Known rows, with every step that occurs
S > E: [ 1.17 -0.51  3.87 -2.64 -1.75  1.13  0.83  0.60  1.25  0.45 -1.32  1.00
  2.21 -1.70  1.96 -2.81  1.22  0.72  1.10  0.27]
G > S > E > L > C: [ 0.49  0.08  5.41 -0.28 -1.06 -0.38 -1.33  0.58 -1.12  0.86  1.39 -0.03
  1.22  1.53 -0.60 -2.32  0.73 -0.71 -1.77 -0.53]
D > Y > G > S > L > C > B: [-8.50  2.17  0.04  1.97  0.70 -0.76 -0.21 -1.27 -1.54  0.51 -1.08 -1.34
 -0.70  3.73 -2.50  2.25  1.38 -1.08  1.27 -1.14]
E > L > C > G: [ 2.21  1.59 -1.37 -0.07  0.42 -0.75 -0.96  0.91 -0.09 -1.40  0.43 -0.33
 -0.53  1.29  0.28  1.97  0.17 -0.48 -1.47  0.07]
B > G > Q > C: [ 4.07 -3.28 -2.51 -0.57  3.05  0.84  1.86 -1.10 -0.09  0.14  1.40 -0.30
  0.14  0.63 -0.18 -0.29 -1.19  1.13 -0.62  0.05]
L > C > B: [-0.83  2.17  0.41  4.13 -0.08 -0.83 -2.27  0.47 -0.27 -0.56 -0.51 -0.52
  0.83  1.38  0.71  0.06  1.49 -1.41  1.07 -0.16]
D > Q > C > G: [ 4.78 -0.71 -4.00 -2.69  1.90 -0.27  1.70 -0.39  0.56 -1.34 -0.26 -0.14
 -0.96 -1.01 -1.72  0.80  0.91 -0.41  0.26 -1.30]
Q > C > E > L: [ 0.08  0.25  2.91  1.48 -2.09 -0.75 -0.75  0.32  0.84  0.11  0.00  0.33
  0.15 -3.14  0.43 -1.88  1.12 -0.01  0.16  0.13]
Q > C > B: [-1.47  0.42 -0.25  3.03  0.85 -2.64 -1.52 -0.14 -0.17 -0.05 -0.79 -0.41
  0.91  1.06 -0.01 -0.29  2.46 -1.33  1.76  0.69]
G > Q > C > E > L: [ 1.40 -1.72  1.82  1.25 -1.56  0.36  0.33 -0.27  0.51  1.10  1.06  0.29
 -0.29 -3.77 -0.56 -1.81  0.01  0.40 -0.46  0.25]
D > Q > C > E > L: [ 2.11  0.08  0.15 -1.50 -2.65  0.63 -0.32  0.05  0.90 -0.35  0.02  0.36
 -1.19 -5.44 -1.57 -0.98  0.12 -0.03  0.07 -0.73]
E > L: [ 1.82 -0.29  1.33 -5.10 -2.31 -0.23 -1.54  0.76  0.64 -0.52  0.28  0.98
  0.94 -1.55  1.42  1.61  0.30  0.40 -0.24  1.33]
E > L > C: [ 1.67  1.16  2.10 -0.75 -1.72  0.06 -2.37  1.05 -0.01 -0.92  1.17 -0.28
  0.65 -0.04  0.52  0.13  0.80 -0.58 -1.26  0.01]
S > E > L: [ 0.14 -0.11  3.30 -4.09 -2.57  0.48 -0.79  0.94  0.77  0.51 -0.49  0.95
  1.33 -2.42  1.55 -0.74  0.35  0.44 -0.31  1.48]
Y > G: [ 2.89  0.37 -1.56 -3.42  0.00 -0.19  0.31 -0.26  1.43 -1.05 -1.18  1.32
  0.57  1.00  1.77  0.09  0.83  1.75  1.39  0.48]
L > G > Q > C > E: [ 0.90 -1.10 -0.41  2.33  0.30  0.93  3.67 -0.33  0.90  0.34  0.00  0.03
 -0.77 -0.99  0.00 -3.30 -0.96  0.86  0.92 -1.12]
D > Q > C: [ 4.27 -1.13 -0.65 -3.47 -0.26  0.64  0.34 -0.28  0.67 -0.82  0.24 -0.02
  0.26 -2.26 -1.54 -0.92  1.74 -0.41  0.68 -1.32]
D > Y > E > L: [-2.52  1.60  3.08 -3.34 -3.01  0.14  1.98 -0.45  1.95 -0.51 -1.24  1.06
  1.11 -4.99  2.06  1.08  3.18  0.86  0.06  0.36]
C > E: [ 1.66  0.17  3.57 -0.12 -2.89  1.31  0.68  0.48  1.86  0.10 -1.51  1.30
  1.16 -3.26  2.65 -2.08  0.70  1.12  2.03 -0.64]
Q > C > B > G > S > L: [-5.30 -1.39 -1.76  0.94  2.99 -0.91 -1.66 -0.68 -2.38  1.12  0.31 -1.31
 -0.58  4.08 -2.37  1.88 -0.87 -1.16  0.17  0.23]

Rows
[-1.03  0.15  1.59  0.38 -0.15 -2.37  1.16  0.04 -0.47  0.13  0.90  0.05
 -0.90  1.64 -0.87 -1.52 -0.72  0.12 -0.17 -0.87]	Q > C > E > L > G > S
[-1.25  0.89 -0.66 -0.36  0.44  2.60 -0.62  1.19 -0.25 -0.44 -0.27 -1.12
 -0.41  1.16 -0.48  0.49  0.31 -0.97 -0.54 -1.03]	S > L > C > G
[ 0.67  0.57  3.03 -1.60 -3.88  0.50 -0.79  0.75  1.37  0.04 -0.77  1.37
  0.36 -4.08  1.91 -0.30 -0.46  1.00  0.57  0.51]	C > E > L
[-1.54  0.59  0.50  4.82  2.81 -0.95 -0.47 -0.48 -1.79  0.77 -0.05 -0.59
  0.23  4.14 -0.09 -0.82 -1.26 -0.61 -0.28 -0.40]	L > C > B > G > S > E
[ 2.53 -0.67 -1.52  0.58  2.52 -1.76  1.23 -0.15  0.43 -0.83 -0.40 -0.24
  0.43  1.39  0.27 -0.27  2.20 -0.42  0.64 -0.40]	Q > C > G
[-0.37  0.49 -4.61  2.61  1.58  0.13 -1.82 -0.27 -1.40 -0.14  1.36 -0.69
 -1.45  1.15 -0.69  3.68 -3.51 -0.07 -2.08  1.49]	E > L > C > B > G > Q
[ 0.99 -1.49 -4.74 -0.07  1.77  0.48  0.48 -0.97 -0.25  0.44 -0.23  0.49
 -0.42  0.56  0.90  3.16 -2.96  0.98  0.42  1.51]	C > B > G > Q
[ 0.92 -0.10 -0.01 -6.04 -0.21 -1.84  0.40  0.40 -0.63 -0.51  1.01  0.71
 -0.13  3.38  0.15  1.78 -1.65  0.37 -0.54  0.38]	E > L > G > S
[ 0.62  1.73  0.48  1.17  0.05  0.09 -0.10  1.08  0.01 -0.36 -0.23 -0.37
 -0.10  0.15  0.37 -0.41  0.11 -0.32 -1.72  0.28]	S > E > L > C > G
[ 2.54 -1.18 -1.09  3.03  0.69  0.78  2.13 -1.32  1.31  0.44 -0.55  0.85
 -0.68 -1.36 -0.07 -3.22  0.33  1.63  0.96 -0.35]	Y > G > Q > C > E
[-2.95  0.16 -0.77 -6.25 -1.42  2.81  0.94  1.43  0.40 -0.31 -0.80 -0.20
 -0.08  0.80  0.29  0.46 -1.12  0.26  0.84  0.12]	S > L > G
[-0.09 -1.42 -1.29  2.48  1.31 -1.53 -0.53 -0.88 -0.47  0.90  0.26 -0.36
  0.55  0.28 -1.06 -0.14  1.26 -0.97  1.00  0.76]	G > Q > C > B
[ 0.29 -0.21 -1.31 -2.43 -2.35  1.55  2.32  0.46  1.00  0.20  0.09  1.00
 -1.33 -2.60  0.91  0.17 -3.53  1.59 -0.11  0.61]	C > E > L > G > Q
[-4.16  2.06 -3.10  4.37  0.84  0.61  1.50 -1.51 -0.15 -0.04 -0.12 -0.56
 -1.39 -2.34  0.02  3.18 -0.70  0.41 -1.97  0.63]	D > Y > E > L > C > B > G > Q
[-3.03  2.37 -1.56  3.96  0.78 -0.28 -2.09  0.52 -1.05 -0.01 -0.42 -0.66
 -0.58  1.04  0.37  1.08 -2.18 -0.27 -1.52  1.64]	S > E > L > C > B > G
[-1.65 -2.05 -0.05 -2.19  2.41 -0.68  0.34 -0.08 -1.36  0.70  0.69 -0.90
 -0.02  3.39 -2.41  0.06  1.55 -1.24 -0.13 -0.99]	Q > C > G > S > L
[-2.14  0.05  5.75  1.62 -2.23  3.09 -0.93  0.82 -0.60  1.21  0.41 -0.45
  0.25  0.11 -0.97 -3.10  0.44 -0.85  0.45 -2.50]	G > S > L > C > E
[ 0.73 -0.25 -4.00  4.24  2.54  0.83 -0.41 -0.66 -0.95  0.01  0.66 -0.68
 -0.74  1.87 -0.03  1.84 -2.53  0.01 -0.58  0.29]	L > C > B > G > Q
[-0.43 -1.15 -2.01  2.97  4.06 -3.53 -0.65 -1.32 -1.69  0.19  0.49 -0.64
  0.12  4.87 -0.86  1.30 -0.33 -0.59  0.52  0.18]	Q > C > B > G > S
